Each row was made from one path, in order. Every step used is in the known rows, and no mark comes twice. Write each row's path.
Known rows
sipor-lires-laru: [ 0.34,  0.12,  0.27,  0.14,  0.11,  0.26, -0.20,  0.00, -0.02,  0.07,
  0.07, -0.03, -0.08, -0.37,  0.34,  0.16, -0.19,  0.16, -0.11,  0.06,
 -0.12,  0.15, -0.13, -0.04, -0.03]
zonup-sipor-lires-guzurod: [ 0.20,  0.20, -0.31,  0.27,  0.14,  0.36, -0.13,  0.06, -0.28,  0.02,
  0.09, -0.16,  0.03, -0.25,  0.26, -0.20, -0.15,  0.21, -0.16, -0.01,
  0.03,  0.09, -0.20, -0.06, -0.08]
zonup-sipor-leda-guzurod-laru-sinuv: [ 0.10,  0.28, -0.28,  0.06, -0.33, -0.09, -0.21, -0.02, -0.18,  0.06,
  0.04, -0.02,  0.07, -0.22,  0.02, -0.12,  0.08,  0.50, -0.01, -0.28,
  0.02,  0.13, -0.13, -0.03, -0.11]
guzurod-sinuv-lires-laru: [ 0.18,  0.00,  0.09,  0.05,  0.18, -0.23, -0.13, -0.04, -0.03,  0.10,
  0.11, -0.07, -0.32, -0.09,  0.22,  0.41, -0.36,  0.17, -0.29,  0.19,
 -0.04,  0.22, -0.05, -0.10, -0.08]
sipor-leda-guzurod-sinuv-lires: [ 0.19,  0.19, -0.15,  0.07, -0.01, -0.22, -0.19,  0.04, -0.45,  0.09,
  0.07, -0.09, -0.37, -0.21,  0.34,  0.21,  0.07,  0.37, -0.14,  0.08,
 -0.01,  0.18, -0.14, -0.15, -0.09]
sinuv-lires-laru-zonup-sipor-leda: [ 0.23,  0.10,  0.17,  0.06, -0.08, -0.13, -0.16,  0.11, -0.05, -0.05,
  0.01, -0.07,  0.02, -0.06,  0.09, -0.07, -0.20,  0.41, -0.17,  0.36,
  0.15,  0.10, -0.09,  0.11, -0.14]
sipor-leda-guzurod-lires: [ 0.23,  0.29, -0.32,  0.03, -0.15,  0.08, -0.23,  0.05, -0.38,  0.24,
  0.02,  0.01, -0.06, -0.19,  0.31,  0.14,  0.17,  0.44, -0.03,  0.02,
 -0.08,  0.17, -0.11, -0.05, -0.04]
zonup-sipor-leda: [-0.02,  0.17,  0.01,  0.14,  0.07,  0.37, -0.15,  0.04, -0.16, -0.03,
  0.03, -0.17,  0.04, -0.14,  0.09, -0.15, -0.09,  0.48, -0.06,  0.00,
  0.08,  0.08, -0.15, -0.02, -0.13]
zonup-sipor-leda-guzurod-sinuv-lires: [ 0.15,  0.14, -0.21,  0.12,  0.04, -0.21, -0.18,  0.06, -0.48,  0.05,
  0.07, -0.17, -0.22, -0.06,  0.26,  0.00,  0.04,  0.40, -0.22,  0.10,
  0.14,  0.10, -0.17, -0.10, -0.20]
zonup-sipor-lires-laru-sinuv: [ 0.20,  0.17,  0.37,  0.17,  0.07,  0.15, -0.21,  0.07,  0.01, -0.04,
  0.08, -0.03,  0.09, -0.35,  0.12, -0.08, -0.24,  0.23, -0.05, -0.09,
  0.01,  0.13, -0.15, -0.02, -0.09]
zonup-sipor-lires-sinuv: [ 0.23,  0.09, -0.13,  0.22,  0.28,  0.31, -0.21,  0.06, -0.27, -0.01,
  0.11, -0.19, -0.02, -0.30,  0.20, -0.05, -0.28,  0.22, -0.15, -0.05,
  0.03,  0.06, -0.18, -0.10, -0.18]
zonup-sipor-lires-laru: [ 0.31,  0.08,  0.23,  0.18,  0.13,  0.29, -0.19,  0.03, -0.06,  0.02,
  0.07, -0.08,  0.08, -0.26,  0.24, -0.06, -0.20,  0.19, -0.17,  0.09,
  0.03,  0.08, -0.16,  0.00, -0.12]
zonup-sipor-leda-guzurod-lires: [ 0.18,  0.25, -0.33,  0.08, -0.12,  0.08, -0.22,  0.08, -0.41,  0.20,
  0.03, -0.06,  0.09, -0.05,  0.23, -0.07,  0.15,  0.47, -0.10,  0.04,
  0.07,  0.10, -0.15, -0.01, -0.14]
sipor-leda-guzurod: [ 0.19,  0.27, -0.17,  0.08, -0.01,  0.12, -0.24,  0.04, -0.32,  0.09,
  0.01, -0.08, -0.15, -0.28,  0.24,  0.11,  0.13,  0.44, -0.03, -0.05,
 -0.05,  0.13, -0.15, -0.03, -0.07]
laru-sinuv-lires-guzurod-sipor-leda: [ 0.09,  0.41, -0.17,  0.21, -0.32, -0.27, -0.10,  0.06, -0.19,  0.06,
  0.08, -0.02, -0.34, -0.21,  0.18,  0.08, -0.16,  0.41, -0.05, -0.20,
 -0.32,  0.28, -0.11, -0.05,  0.03]
guzurod-sinuv: [ 0.05,  0.02, -0.14,  0.06,  0.42,  0.31, -0.10, -0.04, -0.11,  0.13,
  0.09, -0.14, -0.26, -0.22,  0.12,  0.26, -0.26,  0.31, -0.10,  0.03,
 -0.11,  0.17, -0.07, -0.18, -0.05]
guzurod-laru: [ 0.16,  0.10, -0.21,  0.05,  0.10,  0.16, -0.14, -0.17,  0.04,  0.15,
  0.06, -0.08, -0.07, -0.16,  0.10,  0.19, -0.25,  0.29, -0.12, -0.10,
 -0.13,  0.16, -0.05, -0.07,  0.02]
guzurod-sinuv-lires-laru-zonup: [ 0.29, -0.07,  0.04, -0.01,  0.26, -0.21, -0.12,  0.03,  0.00,  0.09,
  0.07, -0.05, -0.27, -0.13,  0.12,  0.36, -0.38,  0.23, -0.20,  0.39,
 -0.02,  0.19,  0.00, -0.07, -0.06]
leda-guzurod: [ 0.21,  0.16, -0.22,  0.08,  0.31,  0.05, -0.25, -0.02, -0.28,  0.16,
  0.04, -0.12, -0.12, -0.14,  0.18,  0.28, -0.03,  0.29, -0.12, -0.01,
 -0.08,  0.13, -0.12, -0.03, -0.07]
sinuv-lires-guzurod-sipor: [ 0.24,  0.23, -0.38,  0.23,  0.09, -0.20, -0.10, -0.04, -0.21,  0.18,
  0.11, -0.15, -0.33,  0.04,  0.22,  0.25, -0.29,  0.21, -0.24,  0.00,
 -0.30,  0.24, -0.10, -0.01,  0.03]
sinuv-lires-guzurod: [ 0.15,  0.22, -0.30,  0.19,  0.11, -0.20, -0.13, -0.01, -0.23,  0.02,
  0.08, -0.09, -0.23, -0.05,  0.23,  0.20, -0.29,  0.20, -0.24,  0.05,
 -0.04,  0.19, -0.11, -0.04, -0.02]
sinuv-lires-laru-tatiz: [ 0.24,  0.10,  0.23,  0.17,  0.18, -0.23, -0.11,  0.07,  0.04, -0.01,
  0.06,  0.04, -0.18,  0.02,  0.08,  0.29, -0.34,  0.18, -0.43,  0.21,
  0.02,  0.13, -0.05,  0.06,  0.00]
lires-laru-zonup: [ 0.27,  0.01,  0.02,  0.01,  0.24,  0.13, -0.18,  0.04,  0.12,  0.09,
  0.02, -0.03, -0.02, -0.21,  0.02,  0.27, -0.29,  0.28, -0.08,  0.27,
 -0.06,  0.15, -0.02,  0.05, -0.04]
guzurod-sinuv-lires: [ 0.09,  0.06, -0.01,  0.10,  0.38, -0.11, -0.12, -0.04, -0.18,  0.07,
  0.11, -0.15, -0.36, -0.07,  0.21,  0.32, -0.31,  0.25, -0.18,  0.11,
 -0.03,  0.19, -0.08, -0.18, -0.07]
lires-laru-sinuv: [ 0.04,  0.16,  0.20,  0.06,  0.10, -0.05, -0.21,  0.00,  0.14,  0.03,
  0.06,  0.03, -0.08, -0.28,  0.01,  0.28, -0.30,  0.27, -0.03, -0.11,
 -0.11,  0.22, -0.05, -0.01, -0.04]

Write each row's path
[ 0.54,  0.23, -0.09,  0.19,  0.23,  0.18, -0.21,  0.00, -0.33,  0.25,
  0.08, -0.14, -0.21, -0.29,  0.38,  0.16,  0.06,  0.22, -0.05, -0.05,
 -0.36,  0.14, -0.18, -0.04,  0.01]
leda-guzurod-sipor-lires
[ 0.25,  0.20, -0.36,  0.04,  0.16, -0.04, -0.23, -0.01, -0.32,  0.30,
  0.05, -0.04, -0.07, -0.05,  0.25,  0.28,  0.02,  0.28, -0.10,  0.05,
 -0.09,  0.17, -0.08, -0.05, -0.03]
leda-guzurod-lires
[ 0.30,  0.12, -0.63,  0.02,  0.12, -0.13, -0.27,  0.03, -0.40,  0.30,
  0.08, -0.03, -0.13, -0.13,  0.23,  0.40, -0.09,  0.25, -0.15, -0.01,
 -0.08,  0.16, -0.07, -0.09, -0.13]
leda-guzurod-lires-sinuv
[ 0.14,  0.21,  0.10,  0.08, -0.02, -0.38, -0.16, -0.13,  0.04,  0.03,
  0.10,  0.00, -0.16, -0.10,  0.08,  0.23, -0.32,  0.29, -0.08, -0.18,
 -0.11,  0.23, -0.06, -0.11,  0.04]
guzurod-laru-sinuv-lires
[ 0.25,  0.18, -0.40,  0.15, -0.17,  0.13, -0.13,  0.04, -0.24,  0.05,
  0.01,  0.01,  0.05, -0.07,  0.00, -0.20,  0.09,  0.45, -0.32, -0.05,
  0.07,  0.02, -0.11,  0.06, -0.06]
zonup-sipor-leda-guzurod-laru-tatiz
[ 0.30,  0.10, -0.58,  0.11, -0.03, -0.22, -0.09, -0.03, -0.13,  0.06,
  0.08, -0.10,  0.02,  0.09,  0.02, -0.08, -0.35,  0.28, -0.27,  0.19,
  0.09,  0.12, -0.05,  0.02, -0.04]
sinuv-lires-guzurod-laru-zonup-sipor
[ 0.29,  0.14, -0.10,  0.03, -0.20, -0.32, -0.20,  0.04, -0.30,  0.12,
  0.06, -0.02, -0.35, -0.24,  0.34,  0.33,  0.03,  0.31, -0.24,  0.15,
  0.01,  0.19, -0.11, -0.07, -0.12]
sipor-leda-guzurod-sinuv-lires-laru
[ 0.31,  0.18, -0.29,  0.12,  0.27,  0.02, -0.21, -0.04, -0.24,  0.30,
  0.06, -0.16, -0.22, -0.07,  0.16,  0.34, -0.04,  0.31, -0.11, -0.05,
 -0.34,  0.18, -0.12,  0.01, -0.01]
leda-guzurod-sipor
[ 0.41, -0.01, -0.18, -0.03,  0.20, -0.39, -0.20,  0.05, -0.23,  0.16,
  0.06, -0.03, -0.31, -0.11,  0.18,  0.43, -0.18,  0.21, -0.22,  0.38,
  0.02,  0.18, -0.03, -0.03, -0.10]
leda-guzurod-sinuv-lires-laru-zonup
[ 0.22,  0.10, -0.05,  0.02,  0.03,  0.07, -0.18, -0.02,  0.03,  0.27,
  0.06,  0.02,  0.00, -0.10,  0.20,  0.33, -0.22,  0.24, -0.16,  0.13,
 -0.08,  0.20, -0.03,  0.00, -0.02]
guzurod-lires-laru
[ 0.10,  0.18,  0.08,  0.01, -0.04, -0.10, -0.19,  0.02,  0.09,  0.19,
  0.07,  0.12, -0.03, -0.20,  0.08,  0.32, -0.25,  0.27, -0.03, -0.05,
 -0.13,  0.25, -0.01, -0.05, -0.01]
guzurod-lires-laru-sinuv
[ 0.18,  0.07, -0.33,  0.06,  0.38,  0.08, -0.19, -0.02, -0.33,  0.21,
  0.08, -0.12, -0.28, -0.20,  0.17,  0.33, -0.05,  0.28, -0.12,  0.03,
 -0.08,  0.16, -0.09, -0.15, -0.08]
leda-guzurod-sinuv
[ 0.23,  0.23, -0.14,  0.00, -0.11, -0.31, -0.27,  0.03, -0.11,  0.29,
  0.05,  0.13, -0.03, -0.19,  0.15,  0.40, -0.07,  0.25, -0.07, -0.05,
 -0.10,  0.24, -0.04,  0.01, -0.04]
leda-guzurod-lires-laru-sinuv
[ 0.11,  0.02, -0.11,  0.09,  0.49,  0.29, -0.15,  0.06, -0.07,  0.04,
  0.02, -0.19,  0.09, -0.02, -0.09, -0.04, -0.28,  0.38, -0.07,  0.22,
  0.07,  0.06, -0.08,  0.00, -0.11]
laru-zonup-sipor
[ 0.12,  0.23, -0.21,  0.13,  0.03,  0.15, -0.24,  0.07, -0.35,  0.05,
  0.02, -0.15,  0.01, -0.13,  0.16, -0.09,  0.12,  0.47, -0.10, -0.01,
  0.10,  0.07, -0.18,  0.02, -0.17]
zonup-sipor-leda-guzurod
[ 0.31,  0.04, -0.14,  0.04,  0.11, -0.43, -0.21, -0.02, -0.24,  0.18,
  0.09, -0.05, -0.35, -0.09,  0.29,  0.48, -0.12,  0.16, -0.30,  0.18,
  0.01,  0.20, -0.08, -0.05, -0.11]
leda-guzurod-sinuv-lires-laru
[ 0.31,  0.05,  0.18,  0.02,  0.19, -0.24, -0.18,  0.04,  0.04,  0.04,
  0.03, -0.02, -0.12, -0.05,  0.11,  0.30, -0.38,  0.24, -0.18,  0.36,
  0.00,  0.17, -0.03,  0.07, -0.04]
sinuv-lires-laru-zonup
[ 0.34,  0.03, -0.14,  0.11,  0.18, -0.40, -0.14,  0.10, -0.21,  0.11,
  0.08,  0.04, -0.36, -0.05,  0.13,  0.39, -0.15,  0.16, -0.50,  0.24,
  0.01,  0.14, -0.06, -0.01, -0.07]
leda-guzurod-sinuv-lires-laru-tatiz
[ 0.18,  0.31, -0.08, -0.02, -0.43, -0.20, -0.26,  0.09, -0.17,  0.21,
  0.02,  0.17, -0.05, -0.32,  0.22,  0.21,  0.12,  0.40,  0.02, -0.09,
 -0.10,  0.23, -0.07,  0.00, -0.06]
sipor-leda-guzurod-lires-laru-sinuv
[ 0.42,  0.07,  0.21,  0.07,  0.19,  0.31, -0.19,  0.08,  0.00,  0.05,
  0.03,  0.00, -0.01, -0.41,  0.24,  0.12, -0.23,  0.22,  0.00,  0.26,
 -0.09,  0.12, -0.09, -0.02,  0.01]
sipor-lires-laru-zonup
[ 0.13,  0.24, -0.02,  0.14,  0.02,  0.35, -0.12, -0.01, -0.09,  0.15,
  0.05, -0.14, -0.22, -0.20,  0.17,  0.12, -0.07,  0.48,  0.00, -0.07,
 -0.35,  0.19, -0.11, -0.03,  0.01]
guzurod-sipor-leda
[ 0.29,  0.10, -0.18,  0.01, -0.09,  0.03, -0.24,  0.14, -0.19,  0.08,
 -0.02, -0.05,  0.10, -0.19,  0.07, -0.04,  0.04,  0.44, -0.11,  0.26,
  0.11,  0.06, -0.10,  0.14, -0.17]
lires-laru-zonup-sipor-leda-guzurod
[ 0.61,  0.17,  0.01,  0.16,  0.02,  0.06, -0.24,  0.00, -0.18,  0.30,
  0.08, -0.06, -0.18, -0.29,  0.38,  0.26,  0.01,  0.16, -0.13,  0.03,
 -0.36,  0.17, -0.16,  0.04, -0.01]
leda-guzurod-sipor-lires-laru
[ 0.26,  0.24, -0.26,  0.23,  0.12,  0.33, -0.13,  0.02, -0.28,  0.04,
  0.08, -0.07, -0.13, -0.40,  0.35, -0.01, -0.15,  0.19, -0.08, -0.05,
 -0.13,  0.15, -0.17, -0.11,  0.02]
sipor-lires-guzurod
[ 0.24,  0.11,  0.21,  0.10,  0.11, -0.29, -0.20, -0.04,  0.02,  0.06,
  0.07, -0.05, -0.16, -0.04,  0.22,  0.36, -0.33,  0.17, -0.25,  0.15,
 -0.01,  0.20, -0.08,  0.02, -0.07]
sinuv-lires-laru
[ 0.03,  0.24,  0.27,  0.13,  0.24, -0.33, -0.20, -0.01, -0.09, -0.04,
  0.08, -0.04, -0.19, -0.12,  0.09,  0.23, -0.30,  0.28, -0.03, -0.10,
 -0.06,  0.22, -0.10, -0.10, -0.01]
laru-sinuv-lires
[ 0.11,  0.16, -0.29,  0.04,  0.05,  0.20, -0.18,  0.04, -0.37,  0.13,
  0.04, -0.09, -0.28, -0.35,  0.24,  0.18,  0.09,  0.43, -0.06, -0.01,
 -0.07,  0.16, -0.13, -0.16, -0.09]
sipor-leda-guzurod-sinuv
[ 0.08,  0.12, -0.34,  0.08,  0.08,  0.21, -0.17,  0.06, -0.40,  0.10,
  0.05, -0.16, -0.13, -0.21,  0.15, -0.03,  0.08,  0.47, -0.13,  0.02,
  0.08,  0.09, -0.15, -0.11, -0.19]
zonup-sipor-leda-guzurod-sinuv
[ 0.21, -0.02,  0.08,  0.14,  0.25, -0.17, -0.06,  0.06, -0.04,  0.02,
  0.10,  0.00, -0.34, -0.07,  0.08,  0.33, -0.36,  0.16, -0.46,  0.25,
  0.00,  0.16, -0.02, -0.06, -0.02]
guzurod-sinuv-lires-laru-tatiz
[ 0.16,  0.06, -0.39,  0.02,  0.17,  0.23, -0.16,  0.13, -0.37,  0.09,
  0.02, -0.16, -0.08, -0.22,  0.05, -0.08,  0.06,  0.52, -0.03,  0.22,
  0.09,  0.06, -0.11, -0.08, -0.17]
laru-zonup-sipor-leda-guzurod-sinuv
[ 0.36,  0.12, -0.38,  0.11,  0.14,  0.01, -0.14, -0.03, -0.16,  0.16,
  0.04,  0.03, -0.09, -0.12,  0.00,  0.18, -0.05,  0.29, -0.33, -0.04,
 -0.08,  0.09, -0.06,  0.01,  0.05]
leda-guzurod-laru-tatiz
[ 0.39,  0.13, -0.17,  0.21,  0.23,  0.29, -0.19,  0.01, -0.22,  0.16,
  0.13, -0.16, -0.28, -0.36,  0.28,  0.20, -0.28,  0.20, -0.08, -0.12,
 -0.39,  0.16, -0.14, -0.11, -0.05]
guzurod-sipor-lires-sinuv
[ 0.39,  0.21, -0.44,  0.17, -0.15,  0.26, -0.11, -0.09, -0.15,  0.11,
  0.09, -0.02, -0.07, -0.38,  0.33, -0.01, -0.16,  0.18, -0.12, -0.13,
 -0.16,  0.16, -0.13, -0.12,  0.06]
sipor-lires-guzurod-laru
[ 0.15,  0.09, -0.40,  0.04,  0.19,  0.05, -0.20,  0.00, -0.20,  0.22,
  0.09, -0.04, -0.12, -0.14,  0.15,  0.34, -0.32,  0.26, -0.13, -0.02,
 -0.10,  0.18, -0.04, -0.11, -0.09]
guzurod-lires-sinuv
[ 0.01,  0.09, -0.59,  0.12,  0.24,  0.25, -0.06, -0.01, -0.22,  0.13,
  0.09, -0.11, -0.29, -0.25,  0.14,  0.20, -0.27,  0.25, -0.15,  0.00,
 -0.11,  0.19, -0.07, -0.16, -0.04]
lires-guzurod-sinuv
[ 0.22, -0.03, -0.03,  0.04,  0.28,  0.16, -0.16,  0.06,  0.06,  0.06,
  0.02, -0.10,  0.13, -0.05, -0.07,  0.05, -0.33,  0.32, -0.16,  0.29,
  0.09,  0.09, -0.05,  0.09, -0.11]
lires-laru-zonup-sipor
[ 0.36,  0.15, -0.29, -0.01, -0.03, -0.17, -0.26,  0.01, -0.18,  0.34,
  0.05,  0.04, -0.03, -0.08,  0.26,  0.38, -0.02,  0.21, -0.20,  0.12,
 -0.07,  0.20, -0.06,  0.05, -0.05]
leda-guzurod-lires-laru
[ 0.29,  0.03, -0.48,  0.16,  0.30,  0.46, -0.06,  0.12, -0.33,  0.05,
  0.09, -0.14, -0.06, -0.34,  0.18, -0.20, -0.24,  0.27, -0.09,  0.22,
  0.03,  0.07, -0.13, -0.15, -0.08]
laru-zonup-sipor-lires-guzurod-sinuv
[ 0.19,  0.20, -0.51,  0.19,  0.13,  0.20, -0.08, -0.04, -0.11,  0.24,
  0.08, -0.14, -0.24, -0.10,  0.12,  0.19, -0.24,  0.28, -0.16, -0.07,
 -0.36,  0.21, -0.09, -0.02,  0.04]
lires-guzurod-sipor
[ 0.32,  0.08,  0.11,  0.15,  0.43,  0.43, -0.16,  0.10, -0.20, -0.01,
  0.04, -0.17,  0.11, -0.24,  0.15, -0.18, -0.20,  0.31,  0.00,  0.21,
  0.05,  0.03, -0.15, -0.05, -0.07]
laru-zonup-sipor-lires
[ 0.40,  0.20,  0.13,  0.22,  0.28,  0.40, -0.14, -0.03, -0.13,  0.18,
  0.09, -0.16, -0.19, -0.30,  0.31,  0.09, -0.14,  0.25, -0.01, -0.05,
 -0.40,  0.16, -0.15, -0.09,  0.05]
guzurod-sipor-lires
[ 0.31,  0.14, -0.36,  0.20,  0.23,  0.39, -0.11,  0.13, -0.29,  0.00,
  0.05, -0.14,  0.08, -0.28,  0.18, -0.25, -0.22,  0.26, -0.07,  0.18,
  0.05,  0.06, -0.15, -0.03, -0.05]
laru-zonup-sipor-lires-guzurod
[ 0.15,  0.09, -0.44,  0.23,  0.20,  0.44, -0.06,  0.05, -0.34,  0.06,
  0.13, -0.17, -0.12, -0.32,  0.28, -0.13, -0.18,  0.22, -0.17,  0.01,
  0.01,  0.11, -0.17, -0.18, -0.09]
zonup-sipor-lires-guzurod-sinuv
[ 0.27,  0.18, -0.39,  0.01, -0.04,  0.10, -0.22,  0.14, -0.39,  0.21,
 -0.01, -0.03,  0.15, -0.06,  0.14, -0.12,  0.12,  0.52, -0.01,  0.25,
  0.09,  0.07, -0.10,  0.02, -0.12]
laru-zonup-sipor-leda-guzurod-lires
